Each row was made from one path, in order. Every step used is in the known rows, and no mark comes twice. Write each row's path.
In the rows, zero is written as 128.
Known rows
N > X > F > U > V > E > B: [103 138 122 141  93 104 113 177 155 146 109  95 135 148 151 112  96 153
 113 144 160  93 112  85  91 149 155  88 130  76 143  77]
B > A: [123 120 109 158 137 163 122  89  88 115 106 147 168 143  69 119 132 168
 117 115  76 141  85 178 135 153 135 156 123 140  93 171]
D > E > A > X: [108 162 124  79 122 144 105  81 136 106  85 161  99 101  70 177 164 101
 130 181 132 176 167 150 157 104 114 153 125 190 121 195]
W > E > V: [205  97 131 110  96 115 118 121  93 133  87 113 101 210 100 162 194 100
 137  81 122 146 114 176  97  79 114 110 113 135 152 111]
U > W > X > V: [174 110 169 166 159 141 126 101 130 117 200 149 139 105 200 131 182 164
 180  96 123 127 177 122 181  71 162 123 138 135 126  97]
N > X: [107 130 118 179  88 138 118 152 136 164 167 146 117 177 148 126 121 153
 149 151 156 126 125 114 120 157 153  88 142 105 126 130]
X > F: [129  75 104 122 151 156  95 130 135 119 111 123 124 116 121 133 129 140
 145 102  94  93 111 171 152 129 133 123 115 124 121 122]
W > X > A: [151 110 138 110 137 181 133 115 117  90 205 147 109 142 176 113 139 177
 101 124 137 143 159 142 117 105 165 158 121 181  96 135]
D > E > B > A > X: [108 166 138 106 125 165 118  69 102 101  90 142 128 145  55 185 133 143
 114 177 128 158 111 169 104 136 107 157 136 189 112 223]
F > U > N > X > V > E > A: [131 135 124 146 114  73 148 132 108 140 147 120 137 110 164 102  97 122
 123 108 161 121 148 107 119 130 136  93 107  65 166  89]
N > X > F > U > V > E > A: [100 140 113 126  96  91 106 178 167 147  95 105 129 119 132 100 109 147
 113 149 155 113 138  87 116 136 159  92 118  85 138  69]
V > E > A > X > F: [ 91 134 130  49 134 122 106 113 167 104  56 130 127  96 104 164 154 126
 142 150 147 145 134 104 133 106 124 118 132 128 116 114]
F > U: [158 133  97 157 130 133 117 104  95 111 126 135 151 135 124  84 129  98
 116  77  94 128 119 122 134 134 126 176 114 111 139 131]
U > V > E > N: [119  89 121 126 105  63 110 148 121 152  67  64 165 161 120 166 149  99
  96 119  81 148 112 106 145 124 133 103 200  67 175  88]
V > E > F > U > N: [120 141 142 117 159  88 121 121 119 120 130  79 147 118 160 161 144  99
 128  92 110 138 127 103 114 131  59 142 157 110 164  98]
N > X > V > E > F > U > W: [100 163 158 145 118 105 130 161 146 148 195 107 148 108 191 120 170 129
 174 157 172 113 154  62 120 146 108  89 143  83 174  76]
E > F > U > A > X: [107 187 120 140 145 131 184 115 140 107 159 168 153  95 170  89 135  92
 136 138 107 120 113  91 155 137  56 173 126 189  99 138]
D > E: [126 125 125 127 138 139  89  76 105 120 118 107  96 136  89 185 175  93
 130 145 101 161 149 175 145 122  94 153 145 155 152 177]
X > F > U > V > E > B > D: [140 123  94 101 124 130 121 135 145 106  48  70 168 148 130 129 137 132
  98  96  84  97  88 142 117 128 151 133 124  87 123  86]
U > V > E > N > X: [102 107 125 139  86  57 115 170 135 169  86  71 156 175 131 155 139 114
 100 141 114 145 118  85 126 138 146  83 195  56 174  83]
F > U > N > X: [148 126 121 200 123  88 144 131  95 158 169 143 122 127 167  88  76 136
 123  85 136 114 129 119 125 137 140 119 112  81 143 117]
X > F > U > A: [125 113  99 138 145 129 142 117 136 100 108 135 123  87 136  73 104 110
 111 105  94  91 108 150 157 119 118 150  99 136  94  95]
V > E > B > A: [105 136 139 100 116 128 108 104 103 107  64  91 172 186  92 185 128 141
  95 132 134 147  81 131  73 144 112 125 159 116 118 136]
A > E > F > U: [158 142 114 144 181 147 158 124 133 137 152 114 115  95 100  96 100  61
 119 125 102 110 122 132 147 157  48 183 124 174 117 138]
A > X > V > E: [102 120 139  85 147 156 149  74 134 115 148 142 136  74 153 146 202 122
 199 152 140 108 117  95 141 125 110 106 142  88 150 135]
X > A > E > F > U: [133 140 121  99 166 155 158 136 130 110 186 100 104  67 118  72  92  74
  75 144 133 105 144 131 135 157  71 190 112 208  90 144]
A > X: [117 130 125 132 144 165 142  86 136 122 137 184 124 107 137 130 155 137
 178 134 123 120 109 113 150 122 132 138 135 137 107 173]
E > N > X > F: [104  97 119 133  92 136 110 230 137 163 143 155 142 186 114 125  67 160
 127 137 131 142 126 124 104 172 181  95 131 106 154 141]
N > X > F: [100 109 114 156 107 146 104 174 155 156 151 140 105 146 142 120 108 169
 155 149 153  95 123 127 122 153 158  84 122 105 118 112]
F > U > W > E: [220 149 146 170 156  96 111 105  94 100 121 125 122 121 143  94 143 105
 121  58 105 130 156 109 140  63 135 192 104 132 115 106]

Write each row's path
[127 132 113  96 138 125 142 118 148 110  86 192 130  66 121 101  91 144
 136 117 137 117 137 137 161 101 154 129  84 147  96 141]
E > A > X > F > U > N
[102 111 114  87 119  79 116 115 164 129  36  93 139  90 117 150 167 117
 120 143 111 116 125 104 167  94 133  98 163  98 126  78]
U > V > E > A > X > F
[142 123 132 169 120  86 171 151 111 176 174 128  98  97 145  62  61 108
  98  99 162 110 136 128 114 140 126 114  98 120 142 106]
F > U > N > X > A > E > V
[114 146 107  95 107 146 129 106 146 114  88 197 144 117 106 128 132 127
 145 151 145 143 137 126 162 112 145 130 117 163  89 166]
E > A > X
[120 115 131 109 102 117  90 101 111 152  96 110 104 153  72 184 207  78
 143 125 108 174 139 179 134 120  89 115 141 164 191 154]
D > E > V
[156 108 114 140 140 160 150 109 124 141 108 113 113 159  87 143  64  81
 102 141 149  97  97 158 125 152  97 131 137 154  89 155]
A > E > B
[178 153 155 158 156 128 123 118 111  93 182 146 135  92 181  63 129 141
 108  72 122 144 173  92 145  80 161 196 112 162 104 107]
F > U > W > X > A
[100 123 139  96 111 100  98 196 139 141 106 100 143 162 111 140 102 130
 113 129 133 161 131  75  77 157 148 121 145  75 180  98]
V > E > N > X > F > U
[127 141 128 114 109 146  91  92 103 110  96 105 116 182  89 204 136 102
 104 157 132 150 131 171 111 129  97 136 147 168 142 187]
D > E > B
[159 125 143 102 170 189 159 127 139 103 224 131  88 112 157 105 114 150
  97 146 145 133 162 141 125 124 118 171 125 214  80 140]
W > X > A > E > F
[107  89 145 170 123  83 150 126 116 176 187 106 113 125 191 154 114 152
 161 130 169  99 134 139 125 137 130  33 143  46 164  97]
U > N > X > V > E
[107 175 149 126 141 111 120 131 117 125 189 102  89  96 139 142 123 110
 105 160 137 148 173 137 115 145  70 157 125 189 153 166]
D > E > F > U > N > X > A
[193 148 154 163 178 134 144 113 125 107 184 137 112  67 163  58 108 121
 102  84 129 133 177  97 150  86 148 204 107 172  91 108]
F > U > W > X > A > E
[ 82 132 122 132 141 139 190  83 167 112 122 183 101  74 157 103 125 123
 143 171 127  99  94 136 187 106 110 121 119 166  49 128]
U > A > X > F
[187 117 177 153 135  92 102 192 132 132 129 133 107 156 139 143 114 154
 135 104 134 136 169 124 132  70 174 128 120 142 115 106]
U > W > E > N > X > F
[163 134 154 104 156 132 132 120 146 116 106 172 105  63 130  98 164 137
 181  89 131 105 127 113 136  68 138 152  87 152 120 115]
A > X > F > U > W > E > V
[ 82 125 150  85  94 101 108 192 132 139 131  97 135 173 123 154 107 127
  95 158 160 175 138  79  79 159 145 109 162  99 162 117]
V > E > N > X > A
[136 108 117 142 158 158 154 128 100 143 104 144 143 133  16 104  65 135
  90 135  79 154  88 184 132 177 127 170 122 158  92 185]
B > A > E > N
[114 108 115 145  87 104 119 231 136 164 127 137 155 164 119  95  68 148
 106 124 114 135 124 101 113 165 184 109 134  90 170 118]
E > N > X > F > U > V
[110 151 131 129 108 176 145  97 103 106  94 180 180 167  89 143  97 175
 115 138 137 123  65 147  96 150 141 134 125 158  75 202]
E > B > A > X
[111 132 105  77 105 155 148 101 140 106 113 190 155  97 120 120 158 119
 164 157 149 126 139 131 169 118 141 104 108 140 117 155]
E > A > X > V
[146 141 131 174 172 119 174 145 141 169 184 120  95  91 129  95  60  88
 121 131 136  98 130 127 133 161  67 143 123 151 119 127]
A > E > F > U > N > X
[116 153 110 108  92 180 148 149 142 131 127 120 152 224 106 192 174 136
 139 178  95 182 129 184 115 168 163 120 132 112 147 185]
B > D > E > N > X > V
[158 136 151 152 106 104 110 186 149 154 134 137  99 135 142  92 131 152
 153 105 158 112 142 113 103 102 164  98  92 120 141  72]
N > X > F > U > W > E > V
[117  90 121  97 132 132 119  88 108 117 143  78 153 121 147 161 205  97
 165 133 122 114 125 133 133 137  96  90 148  62 183  95]
X > V > E
[116 153 130 119 117 152  98  81  88 106  85 116 135 174  51 190 131 132
  94 160 117 163 114 191 101 141 104 154 136 180 121 205]
D > E > B > A
[116 128 114 158 116 141 108 169 147 144 152 140 116 128 142  87  96 159
 141 131 145 101 126 108 112 152 160 109 103 102 129 106]
N > X > F > U
[114  79 133 186 135  98 136 153 132 176 170 136  93 122 175 138  64 183
 145 116 148  88 122 167 135 136 150  55 121  88 127 113]
U > N > X > F
[157 121 138  85 123 196 158 100 132  86 160 113 161 206 187 185 196 172
 146 131 139 145 122 152  88 116 155 105 139  98 136 111]
W > X > V > E > B > D
[117 126 125 101 162 127 130 102 154 112  93 133 125  51 132 107 157 133
 157 119 107  97 108  84 145 108 132 148 126 102 128 112]
A > X > F > U > V > E
